Each row was made from one walk, in order. Every step used is in the known rows, and no mark comes twice. Write each row's walk.
Known rows:
G C: [-0.02  0.24 -0.07 -0.13  0.08 -0.05 -0.07  0.10  0.29 -0.11 -0.13 -0.11
 -0.03 -0.09  0.18 -0.07  0.03 -0.12  0.06  0.24 -0.11 -0.10  0.05 -0.01
 -0.09]
G N F K P: [ 0.21  0.43 -0.10 -0.31  0.08  0.18  0.05  0.07  0.30 -0.21  0.27  0.09
  0.01 -0.24  0.07 -0.07  0.38 -0.12  0.09  0.16  0.12 -0.03 -0.01 -0.06
 -0.16]
V K: [-0.12 -0.01 -0.12 -0.26  0.24  0.01 -0.21  0.10  0.26 -0.16  0.16  0.02
  0.04 -0.19  0.11 -0.15 -0.16 -0.11  0.03  0.07  0.01 -0.08 -0.02 -0.07
 -0.11]
V K P C L H G: [-0.37  0.12 -0.15 -0.24  0.10  0.01 -0.38  0.19  0.32 -0.19  0.02  0.07
 -0.03 -0.11 -0.01 -0.06 -0.07 -0.17  0.23  0.21 -0.11 -0.02 -0.28 -0.05
 -0.13]
C G N F K V: [ 0.29  0.26  0.00 -0.19  0.13  0.24 -0.14  0.36  0.32 -0.15  0.20 -0.09
 -0.04 -0.18  0.05  0.03  0.30 -0.20  0.01  0.05  0.10 -0.03  0.07  0.02
 -0.11]
N F K P C L H G: [-0.06  0.46 -0.17 -0.17 -0.01  0.14 -0.21  0.20  0.33 -0.14  0.10  0.03
 -0.13 -0.11  0.01 -0.08  0.19 -0.05  0.24  0.26  0.06 -0.12 -0.15 -0.01
 -0.04]
L H G N F K: [ 0.10  0.15 -0.18 -0.27  0.04  0.16 -0.25  0.14  0.30 -0.07  0.65 -0.01
 -0.04 -0.20  0.05 -0.09  0.10 -0.15  0.04  0.18  0.09 -0.11  0.15 -0.01
 -0.22]
V K P C G N: [-0.11  0.10  0.06 -0.27  0.21  0.13 -0.16  0.34  0.32 -0.29 -0.04  0.11
  0.07 -0.25  0.09  0.14  0.41 -0.29  0.11  0.15 -0.03  0.15 -0.24 -0.02
 -0.12]
K P C G N F: [ 0.13  0.29  0.01 -0.15  0.07  0.22  0.03  0.36  0.37 -0.22 -0.04  0.07
  0.03 -0.13  0.12  0.09  0.67 -0.24  0.10  0.02  0.03  0.05 -0.12 -0.01
 -0.02]
N F K P C: [ 0.06  0.49 -0.09 -0.15  0.11  0.17  0.07  0.10  0.32 -0.21 -0.11  0.08
 -0.05 -0.18  0.09 -0.06  0.44 -0.03  0.17  0.27  0.16 -0.08 -0.05  0.03
  0.07]
P C L H G N F: [ 0.07  0.29 -0.13 -0.03 -0.02  0.12 -0.28  0.25  0.35 -0.06  0.41 -0.15
 -0.09  0.00  0.00 -0.02  0.12 -0.23  0.14  0.16 -0.11 -0.19 -0.05 -0.04
 -0.11]
C L H G N F K P: [ 0.06  0.39 -0.18 -0.34 -0.06  0.15 -0.23  0.15  0.30 -0.14  0.46  0.04
 -0.07 -0.17 -0.02 -0.09  0.14 -0.16  0.17  0.13  0.01 -0.06 -0.11 -0.08
 -0.23]
G N F: [ 0.23  0.23 -0.12 -0.14  0.09  0.13 -0.02  0.12  0.31 -0.11  0.37 -0.05
  0.02 -0.10  0.10 -0.11  0.21 -0.19  0.00  0.02  0.02 -0.14  0.09 -0.08
 -0.13]
F K P C: [-0.08  0.38 -0.03 -0.23  0.17  0.12  0.11  0.10  0.31 -0.21 -0.25  0.08
 -0.04 -0.20  0.13  0.00  0.28 -0.03  0.17  0.38  0.04  0.02 -0.10  0.04
 -0.03]
H L: [-0.09  0.17 -0.16 -0.24  0.12  0.02  0.15  0.06  0.29 -0.07  0.13  0.00
 -0.07 -0.09  0.13 -0.10  0.09 -0.06  0.10 -0.04  0.10 -0.05  0.05 -0.06
 -0.13]
L H G N F: [ 0.03  0.02 -0.21 -0.21  0.04  0.09 -0.22  0.15  0.33 -0.06  0.58 -0.01
  0.01 -0.07  0.06 -0.12  0.06 -0.22  0.02  0.02  0.01 -0.11  0.12 -0.04
 -0.23]
K P C G: [-0.15  0.17  0.02 -0.22  0.16  0.12  0.07  0.35  0.36 -0.20 -0.36  0.11
 -0.01 -0.13  0.20  0.05  0.37 -0.13  0.14  0.09 -0.02  0.12 -0.17  0.03
  0.01]
G C L: [ 0.06  0.42 -0.07 -0.10  0.03 -0.06 -0.16  0.16  0.29 -0.08 -0.15 -0.20
 -0.10 -0.04  0.12 -0.07 -0.08 -0.14  0.12  0.23 -0.20 -0.16 -0.08 -0.07
 -0.10]
C G N F K: [ 0.29  0.26 -0.01 -0.25  0.11  0.24 -0.12  0.35  0.29 -0.14  0.36  0.00
 -0.05 -0.29  0.14  0.01  0.36 -0.15 -0.01  0.03  0.14 -0.03  0.06 -0.02
 -0.09]
C L H G N F: [ 0.08  0.21 -0.20 -0.18 -0.03  0.09 -0.31  0.21  0.32 -0.04  0.58 -0.09
 -0.06 -0.04  0.02 -0.12 -0.05 -0.22  0.08  0.00 -0.09 -0.17 -0.01 -0.10
 -0.22]
N G C: [-0.05  0.29 -0.01 -0.16  0.05 -0.10 -0.15  0.35  0.34 -0.16 -0.28 -0.06
  0.02 -0.04  0.20 -0.09  0.00 -0.06  0.12  0.15 -0.07 -0.08  0.01  0.01
 -0.10]
L H G: [-0.24 -0.10 -0.19 -0.28  0.11  0.01 -0.17  0.14  0.31 -0.04  0.28  0.03
 -0.02 -0.06  0.15 -0.15 -0.23 -0.12  0.06  0.07 -0.06 -0.05  0.08 -0.01
 -0.20]
P C M: [-0.12  0.34  0.13 -0.02  0.11  0.07 -0.04  0.12  0.35 -0.13 -0.22 -0.01
  0.01 -0.06  0.21 -0.05 -0.22 -0.11  0.10  0.37  0.02 -0.04 -0.08 -0.01
  0.03]
N G C L H: [ 0.03  0.29  0.02 -0.08 -0.03 -0.11 -0.34  0.38  0.34 -0.13 -0.09 -0.11
 -0.09  0.01  0.11 -0.07 -0.09 -0.10  0.20  0.19 -0.18 -0.11 -0.08 -0.08
 -0.10]
M C L H G: [-0.20 -0.10 -0.20 -0.18  0.05  0.01 -0.25  0.29  0.30 -0.05  0.05 -0.17
 -0.13 -0.01  0.11 -0.06 -0.21 -0.08  0.14  0.34 -0.09 -0.01 -0.11 -0.07
 -0.34]
P K: [-0.13  0.10 -0.11 -0.21  0.13 -0.01 -0.01  0.20  0.28 -0.14  0.09  0.00
  0.01 -0.11  0.08 -0.16 -0.15 -0.15  0.03  0.13 -0.16 -0.14  0.04  0.00
 -0.14]

Write each row's walk:
[ 0.06 -0.12  0.01 -0.22  0.15  0.13 -0.04  0.43  0.31 -0.15 -0.02 -0.11
 -0.04 -0.15  0.22  0.15  0.27 -0.19  0.01  0.27 -0.01  0.16 -0.06 -0.05
 -0.32] | M C G N
[ 0.27  0.37  0.06 -0.10  0.13  0.27 -0.10  0.38  0.32 -0.15  0.17 -0.07
 -0.08 -0.25  0.13  0.10  0.53 -0.17  0.05  0.19  0.12 -0.04  0.02  0.03
  0.01] | P C G N F K
[ 0.26  0.52  0.00 -0.08  0.01  0.19 -0.12  0.13  0.32 -0.20  0.27 -0.01
 -0.13 -0.16 -0.04  0.04  0.43 -0.18  0.22  0.36 -0.01 -0.08 -0.15 -0.09
 -0.07] | G N F K P C L H
[ 0.19  0.52 -0.04 -0.15  0.08  0.21  0.07  0.10  0.33 -0.23  0.07  0.04
 -0.01 -0.21  0.06  0.03  0.55 -0.14  0.14  0.32  0.10 -0.04 -0.05  0.00
 -0.06] | G N F K P C
[ 0.24  0.14 -0.03 -0.20  0.09  0.18 -0.09  0.36  0.33 -0.12  0.32 -0.02
  0.00 -0.15  0.15 -0.02  0.33 -0.23 -0.02 -0.13  0.04 -0.04  0.04 -0.05
 -0.08] | C G N F
[ 0.21  0.33 -0.02 -0.36  0.08  0.24 -0.02  0.31  0.30 -0.22  0.20  0.13
 -0.01 -0.29  0.13  0.01  0.52 -0.16  0.06  0.01  0.14  0.08 -0.05 -0.03
 -0.10] | C G N F K P
[ 0.05  0.24 -0.04 -0.06 -0.01 -0.08 -0.26  0.13  0.29 -0.08  0.08 -0.17
 -0.13 -0.04  0.09 -0.06 -0.09 -0.17  0.14  0.27 -0.21 -0.13 -0.05 -0.10
 -0.09] | G C L H
[-0.16  0.38 -0.17 -0.21 -0.02 -0.07 -0.25  0.22  0.30 -0.04 -0.11 -0.19
 -0.07 -0.02  0.12 -0.09 -0.21 -0.12  0.12  0.19 -0.19 -0.15 -0.09 -0.01
 -0.16] | H G C L
[ 0.26  0.36  0.06 -0.03  0.15  0.28 -0.12  0.40  0.35 -0.17  0.00 -0.14
 -0.07 -0.15  0.04  0.14  0.47 -0.21  0.06  0.21  0.10 -0.04  0.04  0.08
 -0.02] | P C G N F K V
[ 0.00  0.46 -0.01 -0.13 -0.01 -0.10 -0.24  0.41  0.33 -0.14 -0.29 -0.15
 -0.05 -0.01  0.14 -0.08 -0.12 -0.06  0.18  0.15 -0.16 -0.14 -0.11 -0.05
 -0.08] | N G C L
[-0.21  0.06 -0.13 -0.36  0.21  0.01 -0.11  0.07  0.27 -0.25  0.00  0.17
  0.08 -0.20  0.10 -0.14 -0.01 -0.13  0.09  0.07  0.02  0.03 -0.14 -0.07
 -0.16] | V K P
[-0.12  0.38 -0.06 -0.28  0.02  0.11 -0.18  0.19  0.32 -0.15  0.17  0.00
 -0.10 -0.17  0.00  0.07  0.14 -0.17  0.23  0.43 -0.12  0.02 -0.21 -0.02
 -0.24] | F K P C L H G N
[-0.07  0.63  0.03 -0.21 -0.02  0.21 -0.11  0.17  0.37 -0.19 -0.03  0.10
  0.05 -0.18  0.10  0.00  0.14 -0.14  0.14  0.43  0.19  0.00 -0.14  0.03
 -0.08] | H G N F K P C M
[ 0.03  0.32  0.10 -0.29  0.15  0.21  0.04  0.34  0.32 -0.23 -0.11  0.08
 -0.03 -0.28  0.15  0.18  0.51 -0.17  0.12  0.30  0.01  0.15 -0.16  0.03
 -0.12] | F K P C G N
[-0.05 -0.15 -0.03 -0.21  0.18  0.09 -0.03  0.43  0.30 -0.14 -0.22 -0.08
 -0.06 -0.12  0.25  0.06  0.16 -0.08  0.04  0.21  0.04  0.12 -0.06 -0.02
 -0.21] | M C G
[-0.19  0.03 -0.15 -0.18  0.02 -0.08 -0.28  0.14  0.31 -0.06  0.10 -0.07
 -0.04 -0.06  0.14 -0.08 -0.10 -0.16  0.08  0.24 -0.12 -0.07  0.07  0.02
 -0.19] | L H G C
[ 0.03  0.64 -0.15 -0.23 -0.01  0.19 -0.11  0.23  0.34 -0.16  0.09 -0.04
 -0.06 -0.14 -0.01  0.00  0.30 -0.14  0.20  0.27  0.02 -0.10 -0.19  0.01
 -0.11] | H G N F K P C L
[-0.07  0.29 -0.09 -0.38  0.15  0.09  0.09  0.06  0.27 -0.19 -0.05  0.13
 -0.02 -0.23  0.14 -0.11  0.09 -0.02  0.12  0.22  0.06  0.04 -0.05 -0.02
 -0.14] | F K P
[ 0.13  0.42 -0.10 -0.09  0.00  0.17 -0.30  0.23  0.32 -0.06  0.47 -0.15
 -0.15 -0.14 -0.02  0.00  0.17 -0.17  0.15  0.35 -0.01 -0.18 -0.03 -0.01
 -0.11] | P C L H G N F K
[ 0.15  0.66  0.13 -0.11  0.01  0.22 -0.01  0.09  0.35 -0.23 -0.02  0.09
  0.03 -0.20  0.10  0.03  0.25 -0.15  0.15  0.46  0.18  0.00 -0.14 -0.03
 -0.01] | G N F K P C M
[-0.02  0.31 -0.12 -0.21  0.02  0.18 -0.12  0.14  0.35 -0.18  0.28  0.08
 -0.02 -0.18  0.02  0.02  0.41 -0.17  0.16  0.33  0.09 -0.02 -0.02  0.03
 -0.15] | L H G N F K P C
[ 0.09  0.14 -0.16 -0.19  0.06  0.16 -0.28  0.17  0.32 -0.09  0.47 -0.08
 -0.04 -0.10 -0.03 -0.06  0.05 -0.19  0.05  0.19  0.07 -0.10  0.16  0.03
 -0.25] | L H G N F K V
